Each row was made from one path, in order. Every step used is in the known rows, and no mark comes twice. Write each row's path.
In the rows, zero is written as 128.
Known rows:
kigi, kimusa, lupi: [141 119 126 120 143 132 141 141 122 130 138 126 101 120 179 116 120 136
 143  77 143 116 120 140 132 127 129 128 127 145 144 162 131 143 102 134
 115  51 141 122 129 144 139 125 144 144 128 116 120 147 167 139 124  99
  98  88 129 136 143 149 137]
navizi, biru, lupi: [128 102 111 136 148 171 104  94 138 128 133 126 124 131 172 123 139 140
 114 105 136 118 113 116 150 109 140 181 129 127 111 153  83 146 109 146
 119 129 134 121 127 106 110 137 132 139 136 166 232 112 117 129 113 130
 131 116 124 138 129 153 119]
navizi, biru, kigi, kimusa, lupi: [131 110 116 134 133 162 132  77 101 131 155 136  85 167 204 118 108 134
 156  91 137  74  95 147 122 124 142 182 139 120 143 187 145 157  43 135
 124  70 141 130 130 130 118 133 144 146 154  74 205 146 170 116 150  89
 117  85 110 136 134 162 151]
nari, takisav, navizi: [127 144 126 144 158 121 147 140 147 128 160 129 119 141 164 139  87 154
 115 136 118  88 126 139 145 109 139 123 118 130 147  89 132 133 107 127
 142 134  74 132 131 133 130 119 126 139  76 181 130 104 126 129 112 122
 143 125 129 132 107 109 141]
vimuk, kimusa, losofo, biru, kigi: [108 118 116 155 127 145 132 137 112  89 125 157 103 151 107 109 107 150
 177 148  98  73 116 151 110 157 151 157 126  74 110 113 136 129  43 135
 134 133 103 157 132 167 134 139 129 140 197  15 205 103  95 108 201  93
 146 127 119 107  91 124 122]
nari, takisav, navizi, biru: [123 127 127 149 165 149 133  91 148 130 174 131 112 166 193 139  89 154
 128 133 125  83 103 131 146 108 150 161 127 124 154 124 121 130  70 127
 127 154  62 135 134 133 120 121 125 146  95 171 193 100 126 122 100 125
 160 119 119 115 101 121 150]
vimuk, kimusa, losofo, biru: [123 110 123 152 133 148 119 163 125  86 118 159 112 119 101 106 113 160
 174 144 107  86 122 138 114 164 140 143 124  98 111 110 121 112  83 138
 120 143  95 153 135 168 145 136 121 142 202  56 168  98  92 119 171 101
 138 127 124  89  98 126 129]
kevot, biru: [132 139 132 137 100 135 118 133 140 127 128 122 103 128 117 118 131 138
 124 125 120 121 131 131 124 127 144 157 150 108 108 108 128 132 148 129
 116 125 102 126 132 121 121 120 137 125 136 113 131 128 154 122 148 131
 128 121 121 125 100 135 142]
biru, navizi: [116 127 130 129 125 115 134 127 125 126 137 130 143  89 126 134 114 112
 113 149 119  93 126 129 149 121 115 133 110 113 138 115 134 116 124 119
 146 163 110 126 122 118 122 123 130 130 139 126 127 120 135 113 128 127
 120 125 128 130 123 138 133]
lupi, takisav, navizi, biru, fesi: [137  97 148 154 104 117 113  56 142 130 206 134 115 148 138 144 100 128
 159 140 116  36 131 105 171 109 121 157 100 105 126 125 128 128  31 141
 155 176  45 117 135  71 110 116 137 145  54 142 203 122 162 114  92 118
  74 120 109 106 154 121 158]
nari, takisav: [126 143 116 133 121 130 139 131 140 139 137 143 117 109 172 139 109 147
 135 105 124 112 123 128 117 108 142 126 120 133 138 106 142 139 130 134
 148 117 107 136 126 130 130 127 126 131 119 137 129 120 113 128 110 132
 164 116 128 144 124 118 124]
navizi, biru: [130 105 128 135 137 157 110  85 124 127 137 134 130 132 157 130 134 131
 137 126 134 105 102 119 124 129 129 161 137 124 127 165 123 128 102 134
 111 152 122 134 129 123 116 132 126 133 153 117 182 126 130 115 116 135
 140 130 117 113 121 136 137]
fesi, biru, lupi, kimusa: [151 127 103 122 123 159 104 138 140 105 123 132 124 195 149 144 130 147
 162 126 120  74 121 133 136 123 164 150 126 109  85  95  80 159 146 137
 111 156 126 120 140 107 118 147 145 152 168 139 181 119 119 134 137 142
  93 124 135 123 120 158 103]
kigi, kimusa: [131 110 136 118 126 121 131 133 119 121 134 118 113 138 151 131 122 141
 134 102 127 131 122 138 128 125 129 123 131 125 126 136 145 134 112 132
 113  84 124 126 122 130 137 128 130 144 132 127 134 129 151 125 142 115
  91 116 135 140 123 145 143]
kigi, kimusa, lupi, takisav: [144 116 142 131 112 152 138 114 124 136 169 140  92 111 200 132 120 127
 175  59 131  87 129 132 133 123 118 125 105 134 146 129 138 145  90 131
 159  75 114 120 125 117 145 113 149 141 112 101 100 150 151 135 122  97
  79  76 121 139 131 154 130]
takisav, navizi, biru: [128 105 133 143 153 137 121  96 137 114 167 125 130 164 152 126 108 133
 107 156 130  95 105 130 151 126 131 170 129 117 143 151 121 126  78 126
 107 165  85 133 135 121 114 127 127 141 126 155 183 111 145 118 116 122
 117 136 120 106 105 124 156]
vimuk, kimusa, losofo, biru, navizi, takisav: [111  98 136 164 135 127 133 183 109  96 139 158 127  87 120 103 100 150
 167 146  93  79 119 114 154 156 130 137 103  81 147  91 131 120  92 126
 136 217  57 150 132 162 133 133 132 145 179  36 135  79  72 105 182 103
 112 150 129  89  79 124 104]
lupi, kimusa: [142 144 142 125 121 128 110 122 133 121 148 122 122 131  81 153 130 133
 176 141 121 108 116 135 117 124 147 132 130 130 116 131 105 132 124 132
 128 179 120 127 128 124 129 142 137 133 129 112 100 128 132 126 158 129
 115 121 131 122 125 142 122]
fesi, biru, lupi, takisav: [140 108 109 133 108 160 121 118 142 122 136 143 122 172 202 133 125 133
 152 105 118  60 141 110 151 120 144 146 111  99  91  73 109 166 126 129
 155 123  94 124 136  90 123 122 145 142 141 151 183 121 105 136 106 142
  94 114 125 131 112 146  98]
biru, kigi, kimusa: [118 124 134 128 114 126 144  99  97 122 146 127  91 171 153 134 111 140
 136 108 113 105 119 153 117 125 138 143 125 105 124 142 159 148  87 134
 141  59 135 126 121 127 128 129 133 144 129  86 157 134 151 115 166 113
 100 103 126 149 116 151 150]
vimuk, kimusa, losofo: [120 127 118 149 132 143 126 152 130  87 119 138 107  81  98 109 119 162
 159 132 112 105 144 120 113 129 144 113 136 109 120 135 101 125  73 130
 124 122  98 144 127 162 140 130 122 142 139  71 140 114  84 127 149 106
 105 125 125 109 113 134 108]
lupi, kimusa, losofo, biru: [126 129 136 145 145 140 102 133 131  98 153 147 119 148  74 126 129 150
 185 154 111 100 105 151 107 152 153 152 127 102 104 135 110 115 116 132
 100 194 105 148 130 140 143 138 133 153 225  83 168 105 105 119 206 104
 124 134 136 108  94 128 125]
nari, takisav, navizi, biru, kupez: [118 122 120 141 151 130 129  83 167 129 185 120 128 161 189 153  92 160
 119 129 135  77  99 132 144  99 145 159 138 128 151 109 111 161  86 117
 136 132  54 138 126 150 121 126 126 156 132 169 153  89 125 102  96 128
 165 144 119 134  99 121 140]
takisav, navizi: [132 124 135 137 158 117 139 136 144 114 152 118 128 152 115 132 106 132
 105 152 123 120 125 135 151 129 121 130 117 126 146 103 125 126 106 123
 120 152 104 123 135 134 126 120 129 137  86 156 133 115 139 131 125 118
 102 138 131 119 114 112 143]
sori, kimusa, lupi, takisav, navizi, biru: [145 119 147 150 147 141 116  85 133 131 190 156 121 103 179 135 108 139
 165 121 132   7 127 126 154 128 140 159  94 135 170  92  85 149  55 111
 150 101  55 128 144 133 115 118 154 145 105 152 170 131 155 125 108  92
 110 110 115  90 126 151 130]
lupi, takisav, navizi, biru: [132 107 153 156 134 148 121  69 140 121 196 131 120 145 162 140 104 132
 147 141 118  72 111 115 157 128 128 163 110 116 144 129 125 132  69 124
 143 165  73 128 132 105 120 113 137 139 105 146 155 122 143 112 113 118
  93 121 106 109  96 129 152]
navizi, takisav: [121 116 138 143 135 126 134 138 114 142 139 131 135 147 129 128 126 139
 142 121 122 150 123 100 154 129 133 111 127 123 158 127 134 142 147 124
 137 166 115 131 133 131 123 133 134 130 103 117 105 116 102 134 127 129
 122 148 128 113 104 119 108]
sori, kimusa, losofo, biru: [111 123 131 139 152 115 101 147 122 102 129 163 136 120  97 106 126 161
 154 149 119 111 132 142 102 154 162 140  95  96 116 107 110 108 108 123
 107 120  80 154 138 177 134 132 128 151 240  93 206 106 108 121 187  99
 144 156 144  94 114 136 117]
kimusa, lupi, takisav, navizi: [149 132 139 150 147 132 149 116 150 130 192 134 111 121 170 132  98 116
 143 116 130  61 128 126 162 130 111 129 101 139 160  96 114 143  76 121
 161 129  86 122 139 114 136 111 149 136  54 149 104 137 150 138 104  95
  98 101 114 122 122 120 127]
lupi, takisav, navizi: [134 125 151 144 132 119 140 106 141 121 182 126 121 139 145 138 104 122
 134 142 114  79 132 123 166 128 118 121  98 121 143  95 124 131  95 120
 154 157  71 124 131 104 132 110 133 131  76 145 118 125 133 125 119 116
  86 123 121 121 101 117 134]
biru, navizi, takisav, nari: [107 117 149 136  86 131 144 138 117 157 145 143 132  70 142 148  88 134
 121 148 100 115 124 114 153 128 139 124 117 103 184  98 127 132 145 128
 123 192 108 119 127 135 116 129 124 140 147 110 111  96 104 136 162 128
 113 142 138 119  85 118 120]
nari, takisav, navizi, biru, kigi: [116 132 121 158 157 153 146  67 133 130 177 136 106 176 194 138  78 145
 125 138 113  53  92 145 135 103 156 168 126 109 145 114 140 143  43 127
 146 137  70 139 133 123 108 126 128 146  87 131 220 104 133 107 128 118
 165 114 108 133  96 127 154]
nari, takisav, navizi, biru, fesi: [127 108 120 148 143 125 121  90 146 130 185 133 111 151 171 143  85 157
 132 147 123  50 127 123 162  91 151 156 119 120 135 119 139 120  43 148
 138 169  53 121 137 106 110 126 126 152  60 165 212 103 149 114  75 124
 132 122 119 122 155 115 163]
lupi, kimusa, vimuk: [148 151 138 127 108 123  97 134 129 132 129 129 105 175  89 162 140 131
 192 118 122  76 134 154 117 123 134 144 131 140 105 112 115 141 127 118
 141 146 154 142 130 133 132 141 133 149 134 108 122 145 130 115 161 120
 151 126 131  99 127 131  96]

Which path is each row?
[101  99 132 136 136 126 129 146 113 100 156 144 125 114 143 103 107 154
 131 134 105  95 109 156 131 142 125 154 104  77 116 144 155 103  98 132
 104 139  91 144 121 143 140 123 126 163 225  79 183 100 129  99 193  93
  95 130 138 131  97 147 160] -> kigi, kimusa, losofo, biru, navizi
[158 107 131 161 136 165 132 101 131 111 179 147  95 111 180 132  95 132
 187 112 125   4 118 114 160 141 126 157 112 134 166 101  87 149  20 126
 163 134  60 129 142 127 125 122 144 135  76 113 137 122 149 125  91  97
  96  88  97  83 119 142 129] -> vimuk, kimusa, lupi, takisav, navizi, biru
[116 118 126 145 151 144 148  68 120 122 185 128  87 200 215 141  69 168
 130 121 109  54  96 157 135  98 165 171 136 101 143 140 160 150  42 140
 133 100  77 137 124 128 117 122 129 162 101 127 218 113 149 104 139 110
 136  99 117 141  99 143 170] -> nari, takisav, navizi, biru, kigi, kimusa
[118 101 131 135 118 151 122  63 100 123 152 129  98 183 184 129 120 145
 150 113 120  78  96 148 116 117 149 172 139  96 123 178 157 149  54 133
 126 104 130 136 120 127 114 135 129 145 164  78 198 134 155 100 158 114
 119 105 113 133 118 159 163] -> navizi, biru, kigi, kimusa
[104 126 125 141 129 132 141 103 108 103 150 127 100 161 138 110 108 158
 142 128 110 120 121 152 110 113 149 120 140  87 113 161 152 140  63 123
 120  63 125 142 119 144 132 124 126 158 168  64 196 127 111 114 195  91
  91 115 126 149 111 140 140] -> biru, kigi, kimusa, losofo
[129 111 116 129 148 153 117 143 136 123 129 141 127 156 149 118 136 131
 125 108 128 113 122 140 140 149 125 177 111 120 115 111 110 140 133 154
 128 122 124 131 134 132 125 144 134 131 173 159 192  99 131 131 144 118
 142 120 140 141 118 136 118] -> losofo, biru, lupi
[144 133 128 130 131 136  84 153 134 131 137 146 104 204 118 157 152 142
 178 100 123  61 126 161 135 142 125 180 113 131  88  83  98 152 134 145
 132 174 156 138 136 126 132 153 138 149 188 137 190 115 135 116 182 112
 177 121 146 106 109 136  90] -> losofo, biru, lupi, kimusa, vimuk
[133 121 133 164 152 165 145  54 128 132 203 144  98 156 205 128  89 115
 160 126 123  19  97 132 156 124 130 184 110 116 160 135 125 155  22 120
 169 140  71 133 140 106 116 119 151 138  91 102 202 137 156 114 133  91
 121  87  95 121 105 136 138] -> kimusa, lupi, takisav, navizi, biru, kigi
[130 145 120 144 150 155 102 128 151 104 151 122 113 117  70 131 131 161
 151 131 114 125 136 133 122 110 155 134 138 117  92 148  51 147 106 140
 113 149 126 133 125 118 133 141 136 160 146 122 192 107  87 139 171 110
  93 114 140 137 123 152  86] -> biru, lupi, kimusa, losofo
[130 121 138 139 119 149 152  98  97 134 181 163  83 169 205 130 113 124
 194  76 118  45  98 159 129 153 121 166  96 110 138 107 159 159  67 136
 168  75 102 138 133 125 139 126 155 144 172  55 144 141 175 113 170  79
 106  77 118 141 118 148 149] -> losofo, biru, kigi, kimusa, lupi, takisav
[117 109 137 127 122 129 142 118  97 118 139 144  99 203 149 126 117 140
 149 112 114  77  99 162 112 157 136 164 113  90 121 129 175 145  92 143
 129  85 119 139 127 143 130 134 133 141 194  69 175 116 165 101 187 105
 127 106 129 140 108 145 165] -> losofo, biru, kigi, kimusa
[113 109 126 147 144 132 120 137 134 108 137 150 127 147 128 100 128 146
 138 154 119 126 112 137 114 149 132 145 121  99 106 140 128 108 108 131
 101 140  95 151 133 147 141 130 122 148 216  81 200 103 104 121 173 103
 137 147 132 117  95 115 137] -> kimusa, losofo, biru
[117 107 123 143 134 112 109 138 130 115 158 150 128 138 108 107 121 146
 157 152 121  99 141 128 131 132 133 135 118  96  98 150 139 104  75 150
 115 147  88 137 135 121 134 135 121 154 180  89 228 106 130 115 158 102
 111 140 133 120 157 108 145] -> kimusa, losofo, biru, fesi
[131  95 121 132 112 130 100  81 127 138 150 135 130 119 139 132 124 132
 149 137 137  74 127 108 138 107 136 161 129 123 113 171 135 125  60 148
 126 142  97 120 133 100 105 135 127 142 124 115 222 125 153 115 101 132
 112 129 116 119 167 129 149] -> navizi, biru, fesi
[114 113 110 145 165 156 113 149 142 105 138 145 120 142 146 100 131 154
 125 127 120 128 124 139 137 137 133 153 121 101  96 129 100 135 110 146
 107 119 106 140 133 140 135 139 125 151 200 127 236  89  93 135 174 103
 131 131 139 144 106 129 110] -> kimusa, losofo, biru, lupi
[115 125 148 134  90 137 137 139 124 154 143 144 121 110 151 152  97 137
 141 137 110 154 130 106 131 136 149 113 139 121 173 108 115 142 151 137
 111 160 122 125 135 142 124 132 123 140 137 113 100 100 105 149 159 133
 126 139 141 112  86 104 117] -> navizi, takisav, nari
[121 113 110 123 111 134 125 139 122 111 125 141 159 146 181 121 107 126
 113 157 120  63 114 125 154 126 130 144 113  88 115  90 143 119 129 109
 123 168  99 130 135 115 117 120 133 146 194 109 149 125 133 105 115 143
 114 135 125 116 109 147 133] -> fesi, biru, navizi
[119 151 127 144  89 146 134 104 121 126 131 127  89 145 119 125 118 127
 132 137 109  98 118 144 111 119 155 173 150  93 107 110 148 149 121 132
 131 119 117 132 130 120 108 125 138 124 130  72 154 132 152 117 180 127
 138 118 112 141  95 137 143] -> kevot, biru, kigi
[101 123 119 157 138 140 131 114 113 107 150 149 117 170 129 105 113 138
 145 150 112 101  97 155 107 147 146 159 127  80 102 133 148 123  86 128
 126 125 108 160 132 149 131 130 128 144 206  52 235 112 107 105 203  96
 146 128 123 135  87 118 132] -> kimusa, losofo, biru, kigi
[112  97 116 137 151 151 114 149 128 102 133 132 107 169 164  99 124 173
 134 101 122 141 122 144 135 129 135 150 114  94  85 156 115 137 100 154
  94  80 114 140 124 139 142 133 128 169 200 126 229  95 102 130 183  96
  94 120 146 148 115 148 131] -> kigi, kimusa, losofo, biru, lupi
[129 102 131 130 114 104 118 131 122 131 149 145 128 142 118 133 131 123
 145 142 129  67 136 130 133 143 118 150 108 115 106 113 155 113  99 154
 137 148  97 122 133 115 121 136 128 140 158 113 181 117 164 117 131 121
 129 131 130 121 168 112 154] -> losofo, biru, fesi
[119 114 133 150 151 143 133  71 117 116 173 127 112 191 154 136  96 127
 116 159 120  67  95 143 149 127 137 182 127 101 141 141 137 145  46 123
 127 148 100 133 134 122 104 129 129 140 105 116 209 120 144 117 147 116
 126 127 109 115 107 132 154] -> takisav, navizi, biru, kigi
[117 103 115 135 108 133 139 153 113 123 141 140 150 162 181 120 101 130
 135 148 114  79 118 105 171 134 131 127 107  84 142  84 153 140 155 101
 129 206  89 128 139 118 112 123 142 142 165 104 131 113 102 111 123 145
  94 158 127 103  90 133 112] -> fesi, biru, navizi, takisav
[123  99 114 149 114 119 109 150 124  91 125 154 106 111  90 111 107 154
 181 148 109  50 148 127 129 143 135 135 115  92 103 105 126 106  42 153
 129 143  66 134 134 146 135 139 122 151 160  53 185  99 112 115 150  99
 110 133 127  94 150 116 138] -> vimuk, kimusa, losofo, biru, fesi
[118 112 136 165 179 145 130 131 161 102 197 137 117 136 145 110 101 153
 135 141 107  81 126 130 169 131 126 152  85  92 108  96  93 135  80 135
 136 126  52 140 134 111 139 120 139 151 140 149 230  86  91 139 167  96
  88 125 132 128  81 120 116] -> kimusa, losofo, biru, lupi, takisav, navizi
[123 103 148 142  83 191 115  61 155 148 164 157 108  80 200 160 112 143
 145 103 115  92 117 114 137 114 154 172 128 109 131 130  68 159 101 159
 136 128 119 119 125  93 115 131 126 142 165 155 216 103 125 149 132 125
 113  99 125 134  98 139 117] -> navizi, biru, lupi, takisav, nari
[114 106 130 129 125 121 128 145 120 123 139 150 142 123 132 119 121 116
 123 144 115  66 111 145 144 149 110 163  90 105 138  97 144 110 127 127
 131 179 104 133 129 132 121 130 132 131 196 108 148 110 147  99 146 118
 141 126 132 122  97 131 146] -> losofo, biru, navizi
[147 115 134 142 170 157  95  89 156 107 173 114 113 163 125 154 113 150
 132 140 121  70  99 134 164 114 151 186 128 128 120 150  60 152  76 143
 105 167  96 120 131 108 110 143 141 151 104 175 191  97 131 141 146 122
  98 122 129 112 117 149 126] -> takisav, navizi, biru, lupi, kimusa
[112 106 127 128  79 138 140 154 117 134 134 158 151 126 192 143  77 139
 141 161 100  89 116 109 158 135 152 122 127  73 160  77 132 142 154 117
 107 199 100 125 140 128 114 124 129 156 194 110 122  93 108 125 144 144
 105 158 137 103  68 123 115] -> fesi, biru, navizi, takisav, nari
[132 132 144 146 129 127 163  89 119 127 211 128  79 172 187 133  79 132
 156  94 114  42 111 152 156 124 124 135  93 118 153 110 147 163  39 120
 168  57  88 126 133 116 135 114 155 143  61 109 130 147 170 127 143  80
  73  78 115 138 111 143 149] -> biru, kigi, kimusa, lupi, takisav, navizi
[136 125 141 145 153 142 130 113 160 120 186 119 112 123 152 140 109 133
 119 116 115  84 144 119 182 112 115 139  92 124 136  75  88 154  95 134
 156 111  89 118 130  91 126 121 143 132  54 187 153 106 123 144 107 116
  78 115 128 141 108 136 113] -> biru, lupi, takisav, navizi
[103 131 127 145 135 125 110 126 101 110 135 164 134 124 110 110 115 157
 155 166 107  76 118 159  98 149 169 157 108  77 118  98 122 126  85 118
 128  98  85 156 135 171 122 136 131 144 243  57 233 111 102 102 220  83
 163 142 132 116 110 137 117] -> sori, kimusa, losofo, biru, kigi
[153 125 111 136 124 145 133 164 122 112 111 142 102  75 129 129 115 127
 166  97 135  62 136 127 131 140 128 123 128 148 151 109 111 142  74 136
 139 104 122 125 136 155 134 136 139 127 116  83 104 137 139 139 105 106
 131  87 115 106 148 140 113] -> vimuk, kimusa, lupi
[132 112 137 150 105 170 135  49  98 140 185 149  78 151 231 133 110 129
 192  73 126  36  97 143 127 123 144 179 115 119 139 158 139 169  36 133
 166  84 105 133 129 104 122 121 154 142 136  58 181 151 168 117 145  87
 108  66 102 135 114 166 146] -> navizi, biru, kigi, kimusa, lupi, takisav
